What can hang from each mark:
goputid: fuvi
kotarim: risa
badur: fenip fige goputid kotarim risa
duga: fuvi
fenip: badur risa
fuvi: goputid
risa: badur

Every row comes from one small tree of marks. The marks that hang from a mark follow it in brackets, in alphabetical order. Every link used is in the known rows. Which tree was each row made from?
Known rows:
risa[badur[fige goputid[fuvi] kotarim]]: [-0.57 -0.81 -0.09  3.50  1.60 -1.26  1.60 -1.06 -3.39  0.41  1.09 -0.77
  0.66  2.32 -1.26 -1.67  2.55  0.86 -2.26 -1.24 -1.26  0.34 -0.51 -1.88
  0.66  0.26 -0.48 -1.86  0.73 -0.65 -0.62  0.96  0.67 -2.82  2.89 -1.43
  0.45]
badur[fige goputid]: [-0.24 -0.99  0.41  2.69  2.15 -1.14  1.02 -1.17 -3.92 -0.16  0.45 -0.26
  0.98  1.83 -1.09 -0.93  1.01  0.63 -2.25 -0.93 -0.85  0.01  0.01 -2.27
  1.76  0.62  1.50 -2.95  0.65 -0.39  0.61  0.98  0.62 -2.98  2.22 -1.44
  0.33]
fenip[badur[fige goputid[fuvi] kotarim] risa]: [ 1.16 -1.45 -0.29  3.16  0.14 -0.89 -0.15 -0.93 -6.14  0.03  0.91  0.23
  2.03  2.67 -0.57 -1.27  1.62  0.71 -1.83 -1.00 -0.96  0.25 -0.39 -3.23
  0.48  0.28  0.74 -2.32  1.06 -0.63 -0.24  1.46  0.23 -1.80  3.03 -1.03
  1.55]
badur[kotarim]: [-0.50  0.41  0.52  3.42 -0.72 -1.60  1.14 -0.39 -0.08  0.42  0.08 -1.18
  0.24  1.52 -0.30 -1.26 -0.15  0.57 -2.14 -1.05 -0.74 -0.31 -0.05 -2.27
  1.25  0.42  0.92 -2.28  0.80  0.53 -0.19  0.39  0.88 -2.40  2.19 -0.47
  1.51]
kotarim[risa[badur]]: [-0.37  2.03  0.17  2.62 -1.49 -1.70  1.10  0.22 -2.40 -0.50  0.58 -0.98
 -0.39  1.56 -0.05 -1.75 -1.32  0.95 -2.29 -0.92 -0.98  0.12 -0.30 -2.16
  1.35  0.25  0.49 -0.64  0.21 -0.40  0.29  1.14  0.77 -2.56  2.21 -1.30
  0.33]
duga[fuvi[goputid]]: [-0.35  0.18 -0.34  3.44  0.27 -1.25  2.21 -0.55  0.11  0.37  0.50 -1.33
  0.95  1.92 -0.70 -1.42 -0.17 -0.34 -2.89 -0.99 -1.23  0.10 -0.02 -2.59
  2.35  0.58  1.23 -2.48  0.79 -0.47  0.21  0.79  1.03 -0.78  2.20 -0.74
  2.16]
kotarim[risa[badur[fige goputid]]]: [-0.55  0.31  0.14  2.58  0.59 -1.40  1.05 -0.40 -5.05 -0.64  0.85 -0.40
  0.33  1.46 -0.86 -1.49  0.40  1.14 -2.46 -0.93 -1.16  0.43 -0.37 -2.03
  1.47  0.42  0.67 -1.21  0.32 -0.60  0.93  1.32  0.48 -3.29  2.20 -1.48
  0.31]
badur[fige goputid[fuvi] kotarim risa]: [ 0.50 -1.74  0.31  3.97  1.04 -1.65 -0.90 -0.83 -1.95  0.10  0.66 -0.47
  2.32  2.63  0.14 -1.74  2.54  1.43 -2.68 -1.20 -1.72  0.10 -0.78 -2.26
  0.73  0.65  0.56 -2.41  0.62  0.04 -0.23  1.03  0.94 -2.60  2.68 -1.11
  0.22]
fenip[badur[fige] risa]: [ 0.71  0.42  0.53  2.25 -0.96 -0.80 -0.15 -0.28 -6.38 -0.64  0.50  0.55
  0.87  2.59  0.01 -1.16 -0.44  0.70 -1.43 -0.69 -0.45 -0.31 -0.14 -3.24
  1.63  0.04  1.60 -1.58  0.89 -0.84  0.10  1.44  0.45 -1.39  2.51 -1.47
  0.85]
badur[fenip fige kotarim[risa]]: [ 0.15 -0.70 -0.59  3.77 -0.48 -1.23  1.12 -0.28 -3.88 -0.24 -0.05 -0.91
  0.67  1.33 -0.42 -1.16  1.07  1.72 -2.66 -1.21 -1.49 -0.09 -0.54 -1.90
  1.83  0.59  1.32 -1.39  0.50  1.54  0.99  0.77  0.12 -2.37  2.02 -1.19
  1.36]
badur[fenip fige goputid risa]: [ 0.20 -1.17  0.09  3.04  1.02 -1.23 -0.51 -0.83 -4.46 -0.95 -0.01 -0.39
  1.67  2.23  0.17 -1.60  2.46  1.70 -2.66 -1.09 -1.42 -0.05 -0.49 -2.32
  2.14  0.97  0.96 -2.00  0.55  0.75  2.01  1.16  0.13 -2.14  2.39 -1.42
 -0.01]
badur[fenip fige goputid kotarim risa]: [-0.13 -1.95  0.01  3.75  0.57 -1.24 -0.19 -0.84 -3.68 -0.57 -0.04 -0.56
  1.74  1.90  0.01 -1.65  3.23  1.91 -2.68 -1.26 -1.57  0.04 -0.67 -2.15
  1.71  0.99  0.72 -2.00  0.74  1.37  1.92  0.79  0.00 -2.42  2.36 -0.69
  0.93]
duga[fuvi]: [ 0.08  1.07  0.31  3.32 -0.43 -1.42  1.18 -0.30 -0.02  0.14  0.33 -1.41
  0.29  2.12 -0.58 -1.34 -0.91  0.09 -2.45 -0.97 -1.00  0.04  0.10 -2.68
  1.98  0.42  1.16 -1.81  0.62 -0.71 -0.20  0.83  1.32 -0.98  2.33 -1.13
  1.59]
risa[badur[fenip goputid[fuvi]]]: [-0.12  0.32 -1.01  2.96  0.57 -1.39  1.78 -0.98 -2.83 -0.13  0.58 -1.50
  0.59  2.45 -1.05 -1.95  2.00  0.79 -2.41 -1.29 -1.11  0.23 -0.22 -2.09
  1.28  0.64 -0.90 -1.45  0.57 -0.15  0.72  1.09  0.12 -2.03  3.15 -1.49
 -0.11]
fenip[risa]: [-0.29  0.97  0.57  2.54 -1.65 -0.97 -0.95 -0.39 -1.28 -0.43  0.11 -0.50
  1.52  2.32  0.70 -1.44 -2.10  0.99 -1.93 -0.62 -0.41 -0.31 -0.31 -3.05
  1.43  0.70  1.63 -1.70  0.55 -0.28 -0.22  1.34  0.66 -1.95  2.41 -1.03
  2.19]
fenip[badur[fige goputid kotarim] risa]: [ 0.24 -1.24  0.27  2.80 -0.08 -0.71  0.21 -0.79 -6.55 -0.32  0.56  0.47
  1.50  1.94 -0.85 -1.07  1.23  0.73 -1.67 -0.85 -0.71  0.15 -0.19 -3.25
  0.95  0.38  1.26 -2.32  1.17 -0.35  0.69  1.23  0.06 -2.12  2.62 -0.53
  1.99]

Which tree is each row?
[ 0.28  0.14 -0.40  2.88  0.79 -1.56  0.87 -0.51 -4.43 -0.29  1.11 -0.58
  0.80  2.13 -0.78 -1.63  0.63  1.19 -2.63 -1.03 -1.43  0.46 -0.52 -2.07
  1.06  0.33  0.24 -1.37  0.21 -0.90  0.04  1.54  0.65 -2.97  2.59 -1.90
 -0.16]  kotarim[risa[badur[fige goputid[fuvi]]]]
[-1.19  0.93 -0.16  3.32 -1.08 -1.38  2.25 -0.35 -1.95 -0.02  0.14 -1.47
 -0.52  1.72 -0.63 -1.90  1.28  1.01 -2.16 -1.24 -0.91 -0.14 -0.31 -1.92
  1.44  0.42 -0.53 -0.68  0.73  0.83  0.67  0.52  0.23 -1.96  2.56 -0.80
  1.14]  risa[badur[fenip kotarim]]
[-0.17 -1.48 -0.29  2.69  0.91 -0.42 -0.10 -1.29 -5.43 -0.83  0.07 -0.18
  2.29  2.24 -0.51 -1.23  1.11  1.57 -2.38 -0.90 -0.89  0.08 -0.44 -2.71
  2.00  1.12  1.49 -2.12  0.63  0.41  1.63  1.46 -0.38 -2.25  2.55 -1.40
  1.81]  badur[fenip[risa] fige goputid]
[-1.14  0.01 -0.05  3.36  0.14 -1.09  2.21 -0.50 -4.04 -0.13  0.33 -0.90
 -0.34  1.97 -0.86 -1.64  2.03  1.29 -2.11 -1.24 -1.10 -0.16 -0.45 -1.70
  1.70  0.24 -0.20 -0.70  0.78  0.61  0.52  0.66  0.25 -2.05  2.44 -1.44
  0.72]  risa[badur[fenip fige kotarim]]
[ 0.95 -1.64 -0.64  3.86  1.25 -1.50  0.46 -0.97 -3.16  0.37  0.80 -0.73
  1.89  1.72 -0.84 -1.18  1.64  1.16 -2.89 -1.20 -1.74  0.47 -0.57 -2.04
  0.71  0.61  0.87 -2.75  0.44  0.12 -0.18  1.11  0.62 -3.26  2.46 -1.19
  1.08]  badur[fige goputid[fuvi] kotarim[risa]]
[-0.57 -0.83  0.18  3.27  0.32 -0.81 -0.19 -0.93 -3.81 -0.09  1.00 -0.27
  2.08  2.74 -0.31 -1.85  0.97  1.35 -2.13 -0.93 -1.03  0.30 -0.84 -2.63
  0.46  0.58  0.08 -1.28  0.68 -0.82 -0.67  1.62  0.34 -2.52  3.03 -1.35
  2.11]  fenip[risa[badur[fige goputid[fuvi] kotarim]]]
[ 1.49 -1.11  0.10  3.45  0.39 -1.76 -0.16 -0.54 -4.97 -0.05  0.82 -0.06
  1.29  2.60 -0.33 -1.55  3.06  0.71 -2.02 -1.24 -1.55  0.17 -0.36 -2.73
  0.70  0.07  0.23 -2.33  1.03 -0.38  0.17  0.97  0.78 -1.81  2.86 -0.90
 -0.63]  fenip[badur[fige goputid[fuvi] kotarim risa]]
[-1.35  0.21  0.86  3.05 -0.84 -0.77 -0.03 -0.34 -3.51 -0.36  0.62 -0.08
  1.02  2.35  0.09 -1.75 -0.21  1.42 -1.78 -0.78 -0.72 -0.09 -0.73 -2.55
  1.06  0.36  0.67 -0.63  0.67 -0.46 -0.63  1.31  0.47 -2.20  2.51 -1.19
  2.26]  fenip[risa[badur[fige kotarim]]]
[-0.27 -0.36  1.23  3.64 -0.41 -1.67 -0.78 -0.11 -1.93 -0.23  0.23 -0.24
  1.09  2.20  0.76 -1.59  0.99  1.51 -2.27 -1.01 -1.33 -0.37 -0.67 -2.21
  1.50  0.36  1.20 -1.64  0.65  0.46 -0.07  0.71  1.04 -2.17  2.06 -1.02
  0.71]  badur[fige kotarim risa]
[-0.47 -2.22 -0.35  3.47  0.61 -0.46  0.12 -1.27 -4.58 -0.41  0.01 -0.37
  2.33  1.95 -0.64 -1.22  1.93  1.77 -2.48 -1.02 -1.04  0.17 -0.60 -2.64
  1.55  1.14  1.20 -2.08  0.88  1.05  1.37  1.18 -0.45 -2.57  2.52 -0.67
  2.85]  badur[fenip[risa] fige goputid kotarim]
[ 0.14 -0.27 -0.11  3.00 -0.47 -1.65 -0.56 -0.66 -2.19 -0.89 -0.22 -1.07
  1.53  2.02  0.31 -1.91  1.67  1.38 -2.64 -1.11 -1.22 -0.06 -0.36 -2.51
  1.87  1.16  0.52 -1.82  0.55  0.97  2.34  0.94  0.13 -1.96  2.46 -0.71
  0.20]  badur[fenip goputid risa]
[ 0.04 -0.86  0.97  2.88  1.20 -1.46 -0.95 -0.67 -3.47 -0.70  0.37 -0.02
  1.61  2.26  0.12 -1.52  1.32  1.29 -2.39 -0.90 -1.24 -0.05 -0.40 -2.40
  1.73  0.74  1.38 -2.28  0.57 -0.21  1.04  1.17  0.79 -2.66  2.24 -1.33
 -0.17]  badur[fige goputid risa]
[-0.40 -0.58  0.77  3.50 -0.56 -1.83 -0.77 -0.50 -0.40 -0.20  0.15 -0.78
  1.51  1.64  0.32 -1.81  1.37  1.07 -2.50 -1.03 -1.24  0.09 -0.39 -2.47
  0.97  0.91  0.68 -2.21  0.73  0.59  0.96  0.66  0.64 -2.73  2.34 -0.02
  1.16]  badur[goputid kotarim risa]
[-0.34 -1.55  0.97  3.55  0.85 -1.42 -0.74 -0.69 -2.63 -0.30  0.34 -0.17
  1.62  1.81  0.10 -1.56  2.13  1.39 -2.51 -1.06 -1.44  0.03 -0.55 -2.25
  1.26  0.73  1.11 -2.36  0.75  0.37  0.80  0.81  0.73 -2.89  2.20 -0.68
  0.83]  badur[fige goputid kotarim risa]
[ 0.78  0.00 -0.33  2.99 -0.84 -1.73  1.49 -0.29 -4.51 -0.10  0.45 -0.57
  0.09  0.87 -1.18 -1.13  1.06  0.24 -2.13 -1.11 -1.00  0.39  0.14 -2.77
  0.91  0.27  0.75 -2.35  0.94  0.18  1.31  0.69  0.35 -2.69  2.31  0.01
  0.77]  fenip[badur[goputid kotarim[risa]]]
[ 1.04 -2.02 -1.51  4.04  0.98 -1.33  0.82 -1.04 -4.14  0.07  0.41 -1.12
  1.94  1.78 -1.01 -1.30  2.62  1.70 -3.15 -1.38 -1.98  0.41 -0.66 -1.98
  1.12  0.82  0.55 -2.36  0.44  1.08  0.92  1.09 -0.03 -2.72  2.62 -1.29
  1.04]  badur[fenip fige goputid[fuvi] kotarim[risa]]
[ 0.69 -0.63  0.28  2.17  0.21 -0.71 -0.10 -0.79 -7.25 -0.68  0.61  0.64
  1.38  2.29 -0.52 -1.06  0.54  0.56 -1.61 -0.73 -0.53  0.05 -0.07 -3.34
  1.43  0.36  1.45 -2.30  1.00 -0.93  0.97  1.50  0.16 -1.97  2.61 -1.09
  1.03]  fenip[badur[fige goputid] risa]
[-1.05 -0.08  0.60  2.51  1.83 -1.08  1.67 -0.85 -4.71 -0.27  0.81 -0.33
  0.04  2.02 -1.27 -1.48  1.39  0.71 -2.05 -0.97 -0.77  0.15 -0.18 -2.01
  1.57  0.39  0.30 -1.71  0.61 -0.93  0.55  1.08  0.58 -2.93  2.49 -1.58
  0.03]  risa[badur[fige goputid]]
[-0.06 -1.45 -0.02  3.47  1.07 -1.34  0.83 -0.74 -3.60 -0.09  0.46 -0.43
  1.23  1.03 -0.90 -1.04  1.15  1.25 -2.71 -1.03 -1.32  0.36 -0.40 -2.08
  1.20  0.69  1.47 -2.59  0.57  0.40  0.87  0.93  0.36 -3.55  1.97 -0.67
  1.49]  badur[fige goputid kotarim[risa]]
[ 1.66 -0.18 -0.94  3.26 -0.67 -1.90  1.21 -0.47 -3.94  0.25  0.74 -0.82
  0.71  1.62 -1.02 -1.31  1.43  0.25 -2.38 -1.24 -1.35  0.46  0.00 -2.72
  0.49  0.17  0.25 -2.44  0.90 -0.13  0.39  0.93  0.53 -2.27  2.77 -0.43
  0.18]  fenip[badur[goputid[fuvi] kotarim[risa]]]
[ 1.70 -1.04 -0.75  3.37  0.54 -1.59  1.25 -0.65 -5.88  0.20  0.95 -0.20
  0.87  1.75 -1.07 -1.13  2.13  0.56 -2.34 -1.23 -1.51  0.41 -0.17 -2.54
  0.73  0.01  0.64 -2.41  0.83 -0.36  0.19  1.04  0.50 -2.39  2.66 -1.00
  0.11]  fenip[badur[fige goputid[fuvi] kotarim[risa]]]
[ 0.54 -0.12  0.49  3.10 -1.03 -1.88  0.11 -0.27 -3.68 -0.33  0.34 -0.32
  0.47  1.80 -0.32 -1.62  1.95  0.41 -1.98 -1.11 -1.02  0.06 -0.06 -2.94
  0.93  0.32  0.43 -2.08  1.15  0.11  1.26  0.64  0.57 -1.94  2.51  0.07
  0.07]  fenip[badur[goputid kotarim risa]]
[ 0.98 -0.02  0.07  3.15  0.02 -1.97 -1.29 -0.68 -0.43 -0.15  0.51 -0.95
  2.05  2.75  0.53 -1.98  0.90  0.96 -2.58 -1.07 -1.33  0.10 -0.44 -2.58
  1.00  0.77  0.35 -2.31  0.41 -0.34  0.14  1.22  0.98 -2.10  2.83 -1.09
 -0.43]  badur[goputid[fuvi] risa]
[ 0.52 -2.43 -1.02  3.83  0.73 -0.65 -0.26 -1.46 -3.89 -0.03  0.35 -0.70
  2.92  2.73 -0.63 -1.43  2.29  1.76 -2.65 -1.19 -1.40  0.23 -0.82 -2.59
  0.98  1.04  0.60 -2.36  0.77  0.75  0.45  1.38 -0.25 -2.19  2.98 -1.25
  2.19]  badur[fenip[risa] fige goputid[fuvi] kotarim]
[-0.09 -0.32 -0.14  2.84 -0.30 -0.57 -0.27 -0.67 -4.37 -0.71 -0.06 -0.31
  1.61  2.52  0.07 -1.27 -0.03  1.78 -2.18 -0.84 -0.84 -0.39 -0.48 -2.71
  2.17  0.74  1.57 -1.40  0.58  0.51  0.79  1.40  0.04 -1.57  2.39 -1.80
  1.60]  badur[fenip[risa] fige]
[ 0.27 -0.05  0.29  3.09 -0.39 -1.38 -0.62 -0.27 -3.67 -0.83 -0.12 -0.53
  1.18  2.53  0.69 -1.66  1.31  1.79 -2.41 -1.05 -1.44 -0.49 -0.59 -2.18
  2.41  0.59  1.13 -1.12  0.50  0.86  1.12  1.01  0.49 -1.49  2.25 -1.80
 -0.22]  badur[fenip fige risa]
[-0.51  1.05  0.02  2.54 -0.34 -1.64  1.03 -0.25 -3.26 -0.56  0.64 -0.94
  0.11  1.26 -0.63 -1.70 -0.33  0.91 -2.44 -0.93 -1.01  0.45 -0.22 -2.22
  1.19  0.56  0.31 -1.18  0.27 -0.45  1.05  1.21  0.47 -3.12  2.30 -0.94
  0.58]  kotarim[risa[badur[goputid]]]
[ 0.57 -0.92  0.66  3.13  0.26 -1.58  0.29 -0.40 -5.55 -0.37  0.51  0.16
  0.60  1.95 -0.44 -1.41  2.71  0.77 -1.93 -1.10 -1.21  0.05 -0.19 -2.67
  1.22  0.19  0.71 -2.09  1.12 -0.05  1.16  0.78  0.57 -2.14  2.44 -0.50
 -0.02]  fenip[badur[fige goputid kotarim risa]]
[ 1.78  0.40 -0.05  2.74 -0.60 -2.00 -0.34 -0.35 -3.82 -0.26  0.67 -0.45
  1.06  2.67  0.00 -1.78  1.62  0.32 -2.05 -1.10 -1.12  0.06 -0.07 -3.01
  0.95  0.22  0.07 -2.15  0.87 -0.77  0.49  1.12  0.86 -1.34  2.99 -0.88
 -1.34]  fenip[badur[goputid[fuvi] risa]]
[-1.09 -0.10  0.69  2.37  0.51 -0.62 -0.17 -0.78 -4.78 -0.70  0.75  0.08
  1.47  2.38 -0.36 -1.68 -0.06  1.15 -1.91 -0.71 -0.58  0.17 -0.51 -2.72
  1.30  0.64  0.79 -1.29  0.58 -1.01  0.30  1.69  0.23 -2.69  2.65 -1.41
  1.59]  fenip[risa[badur[fige goputid]]]
